Each row comes from the steps of one path. Every step used is in the known rows, and no mark comes twice. Write the path behind each row, first mark first.
Known rows:
b -> a: [  6  -7  10 -21 -13 -13 -12   3 -13  11 -17 -12   2   7  -2  -5  18  28
  -7 -17 -11 -30   6 -20  26 -11  21  -7]
a -> b: [ 15   5 -31 -30  -5   0  -9  -5  -5  15 -14 -22   7   1  13   2   6   6
 -22   4  -7 -18 -12 -16   7   0  14  -4]
k -> q: [ -1   5  -5 -15 -19 -21  17   6 -10   5 -10  -5 -22   8   1  -6  14   5
 -19 -13   2 -23   7 -16  -2  25  10  -3]
g -> q -> a: [  8  -3   9  -8 -16 -13   6   1   8   2   5   6  -3  14  -4 -14  -2  -4
   3   1 -31 -31 -20   0  11 -11  11  -2]
a -> g: [ 13   9 -20 -34   6   2 -15   7 -12  27 -15  -6 -19  -8  -2  -9   6  21
 -17 -25 -17  -5   0 -12  -1   3   9 -15]
q -> e -> p: [ -4   0   6 -31  -1  -3   7  26   6  12 -11  12  -5  -1 -16  11 -18  19
 -19 -12  45  -1  -4 -17  10  24  43   2]
k -> q -> e: [-15  -6   2 -15 -10 -25  23   4   6  17 -18   8 -21  -5   0   2  11  19
 -23  -2  36 -14   4 -26   9  44  25   3]
g -> e: [  9   5 -23 -22 -19 -16  -1  37  -6   4  -4   1 -12   8 -10 -13  -3  -3
   1 -11   6   8 -16 -20  -4  33   0   0]
v -> e: [  0 -14  -4 -50  -9 -16   1  33 -16  18 -25 -26  -8  24   5  10  15  19
 -10 -20 -18 -24 -13  -3  14   7  42  -7]
b -> a -> q -> g -> e -> v: [  7  -9  26  -6   1 -34  -7  15  20 -18   1  16  16  -9 -31 -14  32  17
  -2 -14  31  56  -6 -22  -7 -24 -26   6]
a -> g -> e -> p: [ 18  24 -19 -21   0  -4 -12  49  10   9  -1  19 -14  -9 -19 -19 -12  21
   1 -24   1  29 -27 -19 -27  20  -9 -12]
g -> a -> q -> k: [  5  -8  -8 -34   9   0  -1  -4   5  -9 -16  13 -15  -7 -10 -15  11 -36
  -8  13  -3 -18  11 -13   9 -14  53 -14]
b -> a -> q -> g -> e: [ 12   1  18 -12   1 -40 -11   9  31 -14   6   0  11 -12 -26 -18  40   8
   5 -10  -4  21  -8 -26  -3 -25 -18 -10]
v -> e -> q: [-11 -21 -26 -41  -5 -21  -3  45  -4  16 -12 -35  -4  27  23  24  19   7
  -4 -14 -21 -49 -10  -6  14   6  25  -3]
v -> e -> q -> a -> g: [-12 -18 -21 -32  22 -22  -7  40   0  34 -20 -18  -7  15  16  15  33  43
   0 -18 -54 -47 -25  -6   3 -21   7 -14]
b -> a -> q -> k: [  3  -2  12 -22   7 -26  14  -5   2  -4 -28   6   2  -9  -3 -34  28   6
  -6  -2 -11 -23  18 -21   9 -37  38 -23]
v -> e -> g -> q -> a -> b: [  5 -16 -21 -10 -13 -14  -1   5  49  -8 -11 -19  27  11   7  13  18  15
  12  25 -29 -22 -45   4   1  -7  -9   7]
m -> a: [  3   5  14 -27 -11   6 -19 -20 -26  13 -12  -6 -18  -2 -16  -5  19 -17
 -16 -12 -11 -18  14 -14  19  15  26   4]
g -> a -> q: [ 12 -11   7 -23  -6   0  -8 -10   4  -4  -2   7 -15   4 -11  -4  15 -26
 -17   6  -6 -22   4  -6  10 -14  25 -10]
v -> e -> g -> q: [  5 -15 -16 -22 -28 -12  -1  21  40 -14  -2 -20   3  16  -4  14   3  -2
  14  -2  -5  -9 -19   7   5  24   2   5]
b -> a -> g: [ 12   1   2 -22   4  -6 -25   0  -8  26 -22  -6  -6 -11   0 -13  22  49
  -8 -24 -27 -19   1 -22  14 -20   6 -19]
k -> q -> g: [ -1   8  -6 -24  -1 -23   0   2  10   0   4 -17 -12  -2 -17  10  28   1
 -15 -20   4   4   7 -17  -3  15   0   3]
q -> a: [ -1  -5   3 -21  -1 -14   7   9 -21  14 -15  -2  -5  16 -10  -2  12  14
 -10 -13 -18 -27  -5  -7   9  -8  21  -4]
v -> e -> g -> a -> q: [  3 -28  -2 -29  -9  -7  -6   9  33 -19 -15  -9   0  10 -18  19  31 -11
  -1   8   2 -10  -3   4   4   3  15  -4]
m -> a -> g -> e: [ 11  18  -3 -19  -2   0 -33   3  -8  20 -11  14 -29 -24 -19 -24  18  -3
  -1 -14 -19  20  -8 -27  -5  29 -10  -4]
g -> q: [ 16   2  -6 -18 -25  -5  -4   2  13  -1   9  -5 -10   9   2 -11 -12 -18
  -1  -4 -14 -19 -10  -4  12  10  13  -1]

Write each row's path:
[ -9  -1  10  -5 -10 -29  27   4 -14   8 -12   6 -16  13  -5 -10  26  19
 -13  -8 -15 -32  -3 -13  -4   6   7  -2]
k -> q -> a
[ -2 -32 -21 -36 -15   6 -24  24  18  -7 -17 -23  -2  17 -16  38  16   1
   6   2   5 -13 -10   0  19  26  22   8]
v -> e -> g -> a
[ 13  11  28 -10   2 -33  -7  24  41 -24  12  11  18 -12 -39 -17  27  12
   8 -18   7  31 -13 -24 -16 -28 -13  -9]
b -> a -> q -> g -> e -> p
[ 14   7  -9 -18   4  -6 -21  -3  25  10 -14   7  -7 -23   8 -35   4  21
  14  -1 -35 -15  -6 -21  15 -21  22 -21]
b -> a -> g -> q -> k
[ -9 -31 -26 -50  12  -7 -45  34  25   6   8 -41   2  15   0  55  31 -10
   4  -3 -22 -29 -15 -10  29  -2  28   8]
v -> e -> q -> g -> a
[ 14   3 -11  -5 -10  -9  -2 -14  21   6   3  -4  13   5  14 -12   4   1
  -4  23 -37 -34 -36  -6   9 -21   0   0]
g -> q -> a -> b
[ -7 -19  25 -19   2 -18  26   1  -2   6 -21  30  -4  -5 -11  -3   2  12
 -35  -4  66  24   9 -11   4   6  22   7]
a -> q -> e -> v
[ -1   5 -10  -2  -3 -23  19 -12  -1  11 -17  -3   2   3  12  -7  31  22
 -19  14 -21 -33 -19 -19  -7  -4  -2  -1]
k -> q -> a -> b
[ -3  -9  15 -25   1 -23  22  -7  11  10 -16  13  -9  -8  -5  -8  10   1
 -28   0  31  -8   8 -15   6   4  30  -9]
a -> q -> e
[ 10  24  33 -17   6 -15 -16   2  28 -22  17  18  -2 -23 -51 -18  27 -35
  -1 -13   7  44  -4 -20 -21  -4  -6   3]
m -> a -> q -> g -> e -> p
[  9  -9 -12 -41   6  10 -44  -1   9   2   9 -20  -5   0 -28  31  14 -17
  -6  -5  -1   1   0 -12  25   2  26   5]
q -> g -> a
[ 13 -11 -48 -16 -10  21 -35 -13  28 -10  -7 -18  13  -5  -8  31   7 -13
  -7  28  16  -9  -9 -13  13  21  -5  13]
e -> g -> a -> b
[  2  -6   6 -47  -6  -9   5  49  -6   7 -17 -13  -1  24  -7  11   2  24
  -8 -28 -10 -13 -19   0   2   3  47  -7]
v -> e -> p
[  4   5 -10 -34   8 -18  24   3  -4  -4 -22   6 -11  -6  -5 -29  12 -22
 -14  -3   0 -12  16 -13  -5 -14  41 -20]
a -> q -> k
[ 10  -5  29 -11  -9 -25   8 -12   0   0 -15   0   3   1  -1 -23  32  16
 -13 -12 -14 -28  12 -16  11 -36  12 -19]
b -> a -> q
[-15 -20 -15  -3 -17  -3  -2  -4  42  -7 -10  11 -14 -13 -22  32  10  -1
  -7  22  60  -2   8 -22  15  63   6  18]
k -> q -> e -> g -> a
[ -5 -31  25 -18   1   0   2  -6   6   1 -15  37  -8  -6 -17  11   1  -2
 -28  15  63  18   3 -11  19   7  35  11]
g -> a -> q -> e -> v
[  9  15   6 -29   6  12 -32 -22 -19  27 -16   1 -27 -20 -15 -14  23   3
 -16 -20 -27  -5  10 -17   9   7  13  -9]
m -> a -> g
[ 14  15 -29 -29   7   2 -11   6  20  10  -8   8 -20 -19   4 -31 -11  -7
   5  -2 -26  -3  -9 -13  -1   0  25 -17]
a -> g -> q -> k
[  7   7  35 -19  -5  -8   0 -34 -12   1 -10   7 -17  -8 -17 -23  32 -30
 -22  -7 -14 -16  20 -11   6 -10  19  -7]
m -> a -> q
[  8   4  26  -6  -1  -4 -17   5  48  14  -2  26   3 -25  -4 -14 -12  48
   3  -6   6  -2 -22 -23  14  -5  17  -9]
b -> a -> g -> q -> e -> p
[ 16  -4 -31 -39  12  15 -51 -16  20   5   5 -28  13 -10 -10  33  19 -12
 -14  17  -8  -1 -17 -19  23 -10  17   8]
q -> g -> a -> b
[-10 -20   5 -26  -5  -4   7  16 -16  18 -23  17  -4   1 -10  14 -13  25
 -27  -8  69  23   2 -15  18  31  30  17]
q -> e -> v
[  9   8 -23 -31  -2 -19 -19  31  12  -2   8 -13  -3  -4 -28   5  10  -7
   3 -16   9  31 -14 -22  -4  22  -7   5]
q -> g -> e
[-18 -15  12  -8 -12 -20  26  11  -8  11 -23  25 -15  -2  -4   8   0  29
 -30  -4  72  21   6 -20   6  46  18  19]
k -> q -> e -> v
[ 20   3   9  -8 -11  -6 -26  -8  25  13  -2   3  -5 -12   7 -25   9  30
   6 -11 -39 -18 -13 -16  16 -22  -3 -16]
b -> a -> g -> q
[  4  -2 -14 -25  -3 -14 -17  37   0  -6   5   4   2   0 -31  10   2   4
  -4 -19  45  66 -13 -17  -7  24 -16  21]
q -> g -> e -> v
[ 10 -15  -9 -11 -11   4  -7 -12  30 -25  -1   3  -4  -2 -28  10  16 -31
  -7  10  20  -6  14  -2   1   6  -4   0]
e -> g -> a -> q
[ 17  15  13 -14  -8  11 -35 -32  10  15   4   9 -26 -22  -7 -26   9 -16
  -3  -5 -40  -7  -4 -10  10   5   3  -5]
m -> a -> g -> q
[  4 -16  23  -2  -5  -5 -18  -4  26  20 -14  31   1 -23   3 -10  -5  53
  -6  -2  31  22 -15 -20  26   0   5   5]
b -> a -> g -> q -> e -> v
[ 10   5   7 -35  11 -22   0 -10  15  -5   4 -13   1  -6 -23  -1  29 -15
 -20 -18  -1   9  11  -7  -5 -25   7 -10]
a -> q -> g
[ 22  11 -13 -20  -7   1 -17  -2  19  13   5   1 -18  -9   5 -19  -7   2
  -4 -11 -29  -7 -15  -6   1   2  -2 -13]
a -> g -> q
[  5  16  32 -13   1  14 -25 -18  36  16   3  33 -20 -34 -20 -14 -10   2
  -6  -1   5  12 -12 -18  10  20  23   1]
m -> a -> g -> q -> e -> p
[  6 -16 -30 -19 -16  17 -27   2  16 -13  -4 -11  -4   3 -27  30   1 -18
   0   6  23  -9   8  -7  17  30   5  11]
e -> g -> a
[ 16  15   0 -10  -3 -10 -22  42  14   8  -8  18  -2 -13 -17 -24   3  49
  12 -24  -9  17 -24 -29 -11  -1 -12 -14]
b -> a -> g -> e -> p
